Known rows, with every step that occurs:
zavufa/gazin/tage/nodov: [-0.877  0.680 -4.106 -4.988  1.354 -5.668 -0.712 -2.237  0.393  1.635
 -1.628  2.751 -0.305 -0.266 -1.647 -4.303  4.885 -0.580 -0.148]
ketaf/gazin/zavufa/fipokap/tage/manevap: [ 3.419  0.810 -4.635 -1.444  4.760 -1.514 -0.327 -1.454 -4.429  0.138
  2.417  1.863 -0.209  1.682 -2.567 -0.609 -0.736  3.797  1.436]
zavufa/gazin/tage: [-0.267  1.439 -4.477 -5.954  2.563 -4.216 -2.913 -1.476 -0.256  0.376
 -1.248  1.860  1.450  0.557 -0.739 -3.413 -0.267 -0.561  0.520]
nodov/ketaf/gazin/zavufa/fipokap/tage/manevap: [ 4.558  0.389 -2.864 -0.958  6.235 -1.879 -0.209 -2.245 -5.951  0.509
  2.881  1.530  1.422  1.626 -2.644  0.199 -1.804  2.907  1.355]
ketaf/gazin/tage/nodov/goluz: [ 0.765  1.078 -1.161 -2.575  3.884 -1.669  1.521 -1.800 -1.941  0.620
 -0.636  4.001  0.928 -1.930 -3.645 -4.223  6.751 -0.366  1.815]
manevap/tage: [-1.179 -0.582 -2.588  0.740 -2.597  2.426  1.648 -1.170  1.199  1.858
 -1.070  0.340 -0.254  2.053  1.341  0.508 -0.469  0.664  0.972]
ketaf/gazin: [ 0.645 -0.781 -1.579 -1.218  1.959  0.219  2.258 -0.103 -2.817  1.092
 -0.889  3.246 -1.024  0.526 -3.126 -1.095 -1.074  0.869  0.815]
goluz/nodov/ketaf/gazin: [ 2.730  0.767  2.345  1.578  3.937 -0.665  5.051 -2.541 -5.060  0.485
 -0.541  2.914  2.427 -0.370 -2.841 -1.956 -0.599 -0.564  2.852]
gazin/tage/manevap: [-0.353  1.985 -3.208 -1.957  1.354  0.807 -2.997  0.236  1.247  1.381
  1.402 -0.586  3.692  2.141 -0.341 -2.302  3.276 -0.617 -2.137]
gazin/tage/fipokap: [-0.313  1.838 -0.637 -0.915  2.534 -0.392 -6.807 -2.444 -0.903 -0.357
  0.041 -2.422  0.207  0.716  1.663 -1.677  2.935  0.257  0.480]
zavufa/fipokap/tage: [ 2.818 -0.896 -3.080  0.213  1.545 -2.208 -2.893 -2.097 -2.755 -3.293
  1.820 -2.359  0.751 -0.312 -1.134 -0.104 -3.172  2.345  3.723]
goluz/nodov: [ 0.767  2.371  2.213  2.058  0.085 -0.407  3.327 -1.537 -0.364 -1.508
  0.010  0.205  1.806 -0.809  0.548 -2.257  2.142 -0.344  2.567]
gazin/tage/nodov: [-1.634  1.045 -2.984 -0.568 -1.390 -2.709 -1.016 -1.684  1.100  0.495
 -0.486  1.397  0.402 -0.357 -1.479 -3.350  5.365 -0.714 -0.912]
tage/nodov/goluz: [ 1.272  0.180  2.643 -0.702  3.216 -1.101  2.448 -0.777  0.005  0.658
  0.044  1.449 -0.156 -2.694 -0.988 -1.752  7.099 -0.601  1.521]
manevap/tage/gazin/zavufa: [-2.037  2.065 -2.951 -1.742  3.415  1.796  3.875 -1.984  0.127  1.044
 -0.493  1.382 -4.585  3.133  3.983  1.360 -1.075  3.785 -0.889]
fipokap/tage/nodov/ketaf: [ 1.609 -1.853  0.470  1.781  3.388 -1.158  0.923 -4.656 -2.830  0.612
  1.109 -0.712  1.450 -1.637 -3.071 -0.658  2.609 -0.461  0.658]
fipokap/tage/nodov: [ 0.068 -1.568 -2.276  0.770  1.406 -0.637  0.810 -3.816 -0.913  0.214
  0.746 -0.311 -0.810 -1.758 -3.257 -1.939  4.389  0.922  0.815]
ketaf/gazin/zavufa/fipokap: [ 2.386  1.686 -2.460 -0.982  0.292 -5.521  0.841  0.605 -4.376 -1.483
  0.027  4.815 -3.194  0.982 -0.274  0.472 -3.819  3.416  1.964]
fipokap/tage: [ 0.785 -1.020 -2.175  0.298  2.323  1.467 -1.108 -3.231 -1.936 -1.511
  1.352 -1.490  0.674 -0.881 -2.491 -0.695 -0.573  1.235  1.635]

Rows:
[ 3.724  0.648 -1.428 -1.209  5.573 -4.102  2.808 -3.142 -5.187 -1.277
  0.980  4.414 -2.119 -2.447 -3.653 -2.230  3.766  3.175  4.105] -> ketaf/gazin/zavufa/fipokap/tage/nodov/goluz
[ 2.525  1.072 -3.401  0.553  1.295 -3.639 -1.815 -2.551 -3.789 -3.562
  2.081  0.490 -1.273 -0.226 -0.516  0.332 -3.249  3.643  2.735] -> gazin/zavufa/fipokap/tage
[-0.444  1.781 -2.811 -2.085  7.313  0.984  1.911 -3.643 -2.301 -1.598
  1.293  0.052 -3.761  0.801  0.925  0.274 -1.224  4.369 -0.529] -> fipokap/tage/gazin/zavufa
[ 1.914  2.890 -1.113 -0.610  4.341  0.243  1.400 -2.074 -2.761  1.611
  1.029  1.693  5.698  1.775 -2.591 -4.068  2.993 -1.064  0.457] -> goluz/nodov/ketaf/gazin/tage/manevap
[ 1.320  1.082 -2.660 -2.374  4.488  0.499 -1.049 -0.862 -2.462  2.670
  1.029  1.542  4.504  2.406 -2.870 -2.328  1.544 -0.851 -1.467] -> nodov/ketaf/gazin/tage/manevap
[ 3.058  0.012 -0.536  1.677  2.513 -5.358  0.441 -4.091 -4.544 -0.990
  1.691  1.260 -0.374 -1.187 -1.446  0.111  0.414  1.675  1.489] -> gazin/zavufa/fipokap/tage/nodov/ketaf
[ 0.656  2.019 -3.667 -1.694  1.939 -2.333  1.401 -0.527 -0.879 -1.137
  0.119  0.207 -4.197  3.557  5.170  2.013 -3.882  4.474  1.542] -> manevap/tage/gazin/zavufa/fipokap
[ 0.723  0.849 -2.710 -1.385  2.655 -1.118 -0.992 -2.218 -3.886  0.284
 -0.466  2.787  3.227  0.690 -3.435 -2.409 -1.609 -0.753  0.334] -> nodov/ketaf/gazin/tage
[-1.151  2.680 -1.042 -2.193  5.253 -0.166  2.800 -1.018 -0.712 -0.543
  0.309  1.270 -4.491  1.576  2.819  0.781 -0.789  3.331 -1.866] -> tage/gazin/zavufa
[ 4.183  0.205 -2.662  0.304  4.371 -3.951 -0.026 -3.579 -7.358 -2.382
  1.726  2.498 -0.319 -0.054 -2.981  0.279 -4.995  3.376  3.281] -> nodov/ketaf/gazin/zavufa/fipokap/tage
[ 1.433 -0.478 -2.388 -0.592  4.352  2.939 -1.004 -1.889 -0.673  1.200
  2.550 -2.289  2.348  0.770 -1.971 -0.868  2.471  1.086 -0.380] -> fipokap/tage/manevap
[ 1.910 -0.614 -3.620 -2.478  7.573  0.012 -0.966 -2.475 -2.257 -3.138
  1.790 -5.022 -1.492  1.519  1.484  0.389 -3.504  3.881  2.718] -> zavufa/fipokap/tage/gazin
[ 3.316  0.865 -0.951  0.038  1.546 -7.299  2.132 -1.049 -5.191 -0.020
  0.049  5.350 -2.654  0.319 -1.091  0.194 -1.265  2.245  1.482] -> tage/nodov/ketaf/gazin/zavufa/fipokap
[ 3.853 -2.342 -1.941  0.177  4.302 -3.693  1.494 -3.644 -6.153  0.228
  0.452  1.939  0.195 -0.542 -4.891 -1.055 -0.842  1.298  3.141] -> zavufa/fipokap/tage/nodov/ketaf/gazin
[ 1.942  2.284 -1.358  0.044 -1.084 -5.716 -0.958  0.755 -2.049 -2.267
  0.750  2.142 -2.325  0.652  2.226  1.235 -3.056  2.620  1.293] -> gazin/zavufa/fipokap
[-1.121  0.412 -4.261 -1.703  0.019 -2.479  0.767 -1.998 -1.330  1.045
 -1.196  3.948 -0.356 -0.074 -3.888 -4.194  4.489 -0.063 -0.312] -> ketaf/gazin/tage/nodov
[ 0.490  1.528 -1.892 -5.336  5.576 -3.249 -6.333 -2.937 -1.458  0.846
 -1.096 -0.900 -0.459  0.873  1.456 -2.772  2.366  0.319  1.315] -> zavufa/gazin/tage/fipokap
[ 1.443  0.189 -1.528  0.255  4.347 -2.527  4.027 -4.784 -6.092  1.062
  0.445  5.811 -2.147 -0.924 -4.811 -0.991  1.031  2.229  0.132] -> fipokap/tage/nodov/ketaf/gazin/zavufa
[ 1.373  0.981 -0.290 -1.208  5.752 -0.416 -4.649 -3.604 -4.754  0.854
 -0.332  0.028  1.062  0.905 -1.031 -1.843  0.926  0.070  1.009] -> nodov/ketaf/gazin/tage/fipokap
[ 1.403  2.526 -1.793 -2.081  3.826 -4.004  0.393  0.452 -1.778 -2.560
  0.988 -0.046 -4.025  2.060  4.252  1.609 -3.527  4.063  0.758] -> tage/gazin/zavufa/fipokap
[ 0.117  0.541 -0.415  0.447  0.702 -2.991 -0.834 -2.680 -1.071  0.933
  0.045  0.676  2.677 -0.464 -1.428 -2.074  3.380 -1.901 -0.821] -> gazin/tage/nodov/ketaf
[ 1.044  0.949  0.205  0.048  2.653 -3.643  4.566 -2.303 -4.712  2.121
 -0.524  7.007 -2.839 -0.233 -3.012 -0.625  1.322  1.156 -0.967] -> tage/nodov/ketaf/gazin/zavufa
[ 3.587 -0.622  0.022 -0.579  4.379 -2.794  0.165 -2.517 -2.300 -1.637
  1.601 -0.491  0.368 -2.964 -1.884 -1.850  4.489  1.336  4.498] -> zavufa/fipokap/tage/nodov/goluz
